Known rows, with every step that occurs:
F/C: [ 14 -17  -6 -18  -7  54 -13 -29  -9  37 -66 -15 -63  17 -10 -49 -16 -11
  30  36  26 -17  15  25]
J/F/H/T: [ 38   5 -25 -12  28  31 -21 -16 -52  40 -32 -17 -44 -16  25 -50  31 -10
  23  38  37  25  24  24]
E/F/M/V/H: [ -8 -19  -3  -3   8  38  12 -52 -26  35 -25   6 -39  25  31 -23  20  -1
   0  58  15  -5  -9 -17]
F/H/V/J: [ 22 -38 -16  -1  32  44 -20 -32 -31   5 -36 -34 -44   4   1 -62 -11 -18
  -9  26 -11 -21   1  17]
H/T/E: [ 11 -11 -35   1 -11  57 -13 -20 -31  34 -64 -10 -28  14  -1 -43  24 -28
  42  27  32   5  -6  20]
T/E/F: [  1 -12 -18   4 -25  44   4 -43 -15  16 -65   6 -40  39  -5 -45  21  -8
  14  20  35  -5  -5   6]
H/V/J: [ 16 -56 -15   7   5  47 -24 -30 -17   2 -55 -19 -47  18   1 -42 -11 -20
   4  19 -17 -23  -3  11]
E/F/H/V/J: [ 20 -25 -12   8  28  35 -16 -40 -28   2 -31 -11 -42  20   0 -57  -7   5
 -20  25  -2 -13  -5   2]
H/V/J/F: [ 29 -57 -15  -1  10  28 -27 -28 -25  23 -49 -13 -54  11  21 -29 -15 -15
 -12  17 -16  -8  10   7]
C/F/H/T: [ 29   4 -28   7  44  38 -20 -12 -50  13 -13 -18 -46  -5  -7 -75  38   1
  35  50  42   4   7  41]
C/F/H/V: [ 21 -29 -21   3  35  39 -24 -29 -41   6  -3 -22 -59   0   4 -87  10   6
   8  45  18 -27   4  42]
E/F/C: [ 12   0  -3  -8 -12  47  -9 -38  -8  30 -55   3 -61  33 -11 -45  -7  11
  19  31  36 -11  10  14]
C/F/M: [ -2 -33 -19  -2  17  53 -18 -25 -27   9 -50   4 -67  20  10 -46  33   9
  28  53  26  -8  -3  45]
T/E: [  2 -29 -22  -8 -15  48  -5 -31 -18  21 -74 -15 -42  24  -3 -46  15 -28
  25  25  28 -10   2  20]
F/H/V: [ 17 -26 -19  -9  16  46 -25 -37 -37  14 -29 -28 -48  -3  13 -74   3 -11
   8  35  12 -19   5  29]
H/T/E/F/C: [  8  13 -23  -2 -12  60  -4 -23 -18  59 -56   2 -41  29 -13 -41  -3   7
  32  28  49   7 -10   6]
T/E/F/H/V/J: [ 11 -24 -18   5  21  47  -2 -37 -29  21 -42 -16 -35  29  -3 -57 -13  -2
 -30  19   6 -17 -13  -2]
M/V: [ 14 -40  -2  -6  -6  29 -10 -37 -23  13 -38 -31 -33  15  13 -49  23 -26
  17  33   8 -11  15  14]
C/F/H: [ 20 -12 -18  -1  37  35 -12 -25 -37   2 -21 -19 -58   4  -8 -80  30   1
  15  48  32 -12  15  41]
H/T/E/F/M: [ -7  -2 -34   2  -6  66  -5 -27 -33  41 -70  13 -34  28  17 -26  35   6
  30  38  42  21 -24  14]
C/F/M/V/H: [ -6 -35  -5   0  29  39   2 -30 -31  35  -9  -7 -47  11  25 -43  24  -4
   7  72  14 -18  -3  10]
M/V/H/F: [ 18 -29   7   4   0  21   5 -44 -20  21 -32 -21 -15   3  30 -44  10 -35
   9  66 -11 -22  12 -10]
E/F/M/V/J: [ -1 -41   3   3  16  38  -2 -40 -16  15 -51  -9 -37  40  21 -15  22   2
 -11  40  -3   2  -7  -2]

Rows:
[  7   1 -17  14   1  37  19 -35 -33  53 -13  -2 -13  20  13 -34  21 -15
  11  41  29   2 -16 -30]
M/V/H/T/E/F
[  2 -60  -2   5  40  37 -10 -22 -23  11 -35 -21 -46  25  13 -36  22   0
  -4  50  -9 -14  -1  23]
C/F/M/V/J
[ 21 -17   2 -12  -8  48 -18 -30  -6  30 -79 -21 -44  10   4 -49 -14  -9
  29  56  13 -21  20  28]
H/F/C
[ 32 -27 -17 -18  20  29 -24 -34 -45  32 -24 -24 -53 -14  36 -62   1  -6
  -5  30  13  -5  22  25]
J/F/H/V
[ 15   6 -34  -9  16  54  -6 -18 -45  38 -46 -27 -27  -2   0 -65  28 -26
  30  35  42  11  -2  24]
F/H/T/E
[  0  -4 -14   7  14  45   4 -37 -37  45 -21   9 -27  17  36 -21  32   3
  18  62  21  15 -16 -19]
E/F/M/V/H/T
[-15 -28 -11  -6 -10  46   8 -43 -22  41 -53  -7 -32  38  29 -31  29   3
  -2  37  24   0 -12   4]
T/E/F/M/V
[  9 -45  -5 -24   6  25 -11 -32 -34  46 -47 -21 -48   6  55 -21  26  -8
   4  43   9   7  19  18]
J/F/M/V
[ -1 -46  -5  -2  24  39 -12 -28 -30  19 -26 -17 -50  17  26 -47  36   5
  14  57  13 -11   3  37]
C/F/M/V
[-19 -18  -9  -5   2  47  25 -47 -26  55 -35   3 -29  33  31 -23  17  -6
  -8  52  22  -8 -18 -21]
T/E/F/M/V/H
[ 14 -62 -18 -11  16  46 -24 -23 -29  38 -61  -6 -59   9  43 -14  -8  -1
 -14  29 -16  -2   1  17]
H/V/J/F/M
[ 31 -43  11 -20  19  20  -7 -19 -12  57 -42 -36 -44  13  13 -24 -28 -14
 -14  26  -3  -6  27  -2]
M/V/J/F/C
[ -9 -35  -8 -15  10  47   9 -42 -29  44 -37 -16 -38  12  35 -27  16 -22
  10  63   5 -10  -3  -4]
F/M/V/H
[ 32 -51   2  -7  15  11  -7 -26 -22  27 -38 -31 -39  15  22 -22   6 -25
 -14  22  -9   0  25   0]
M/V/J/F
[  9 -58   7  -1  17  34 -12 -33 -14  14 -72 -34 -22  16  36 -21  15 -21
  -3  61 -26  -9   1  12]
H/F/M/V/J
[-14 -18 -22  -8 -12  59   1 -40 -20  32 -79  14 -47  40  15 -28  25   5
  13  36  34   2 -15  14]
T/E/F/M
[ 42 -20  -8  -6  52  12 -11 -11 -48  42 -15 -47 -25 -11  28 -38  21 -19
  -9  35   6  24  21   2]
M/V/J/F/H/T
[ 32  -8 -30  -9  39  36  -5  -8 -45  53 -45 -25 -29  -2  12 -37  11 -25
  -2  25  20  22   9   8]
V/J/F/H/T/E
[ -1 -58  -3  -6  17  41 -10 -30 -19  22 -62 -30 -36  25  21 -24  15 -20
  -1  43 -11  -6  -2  11]
F/M/V/J
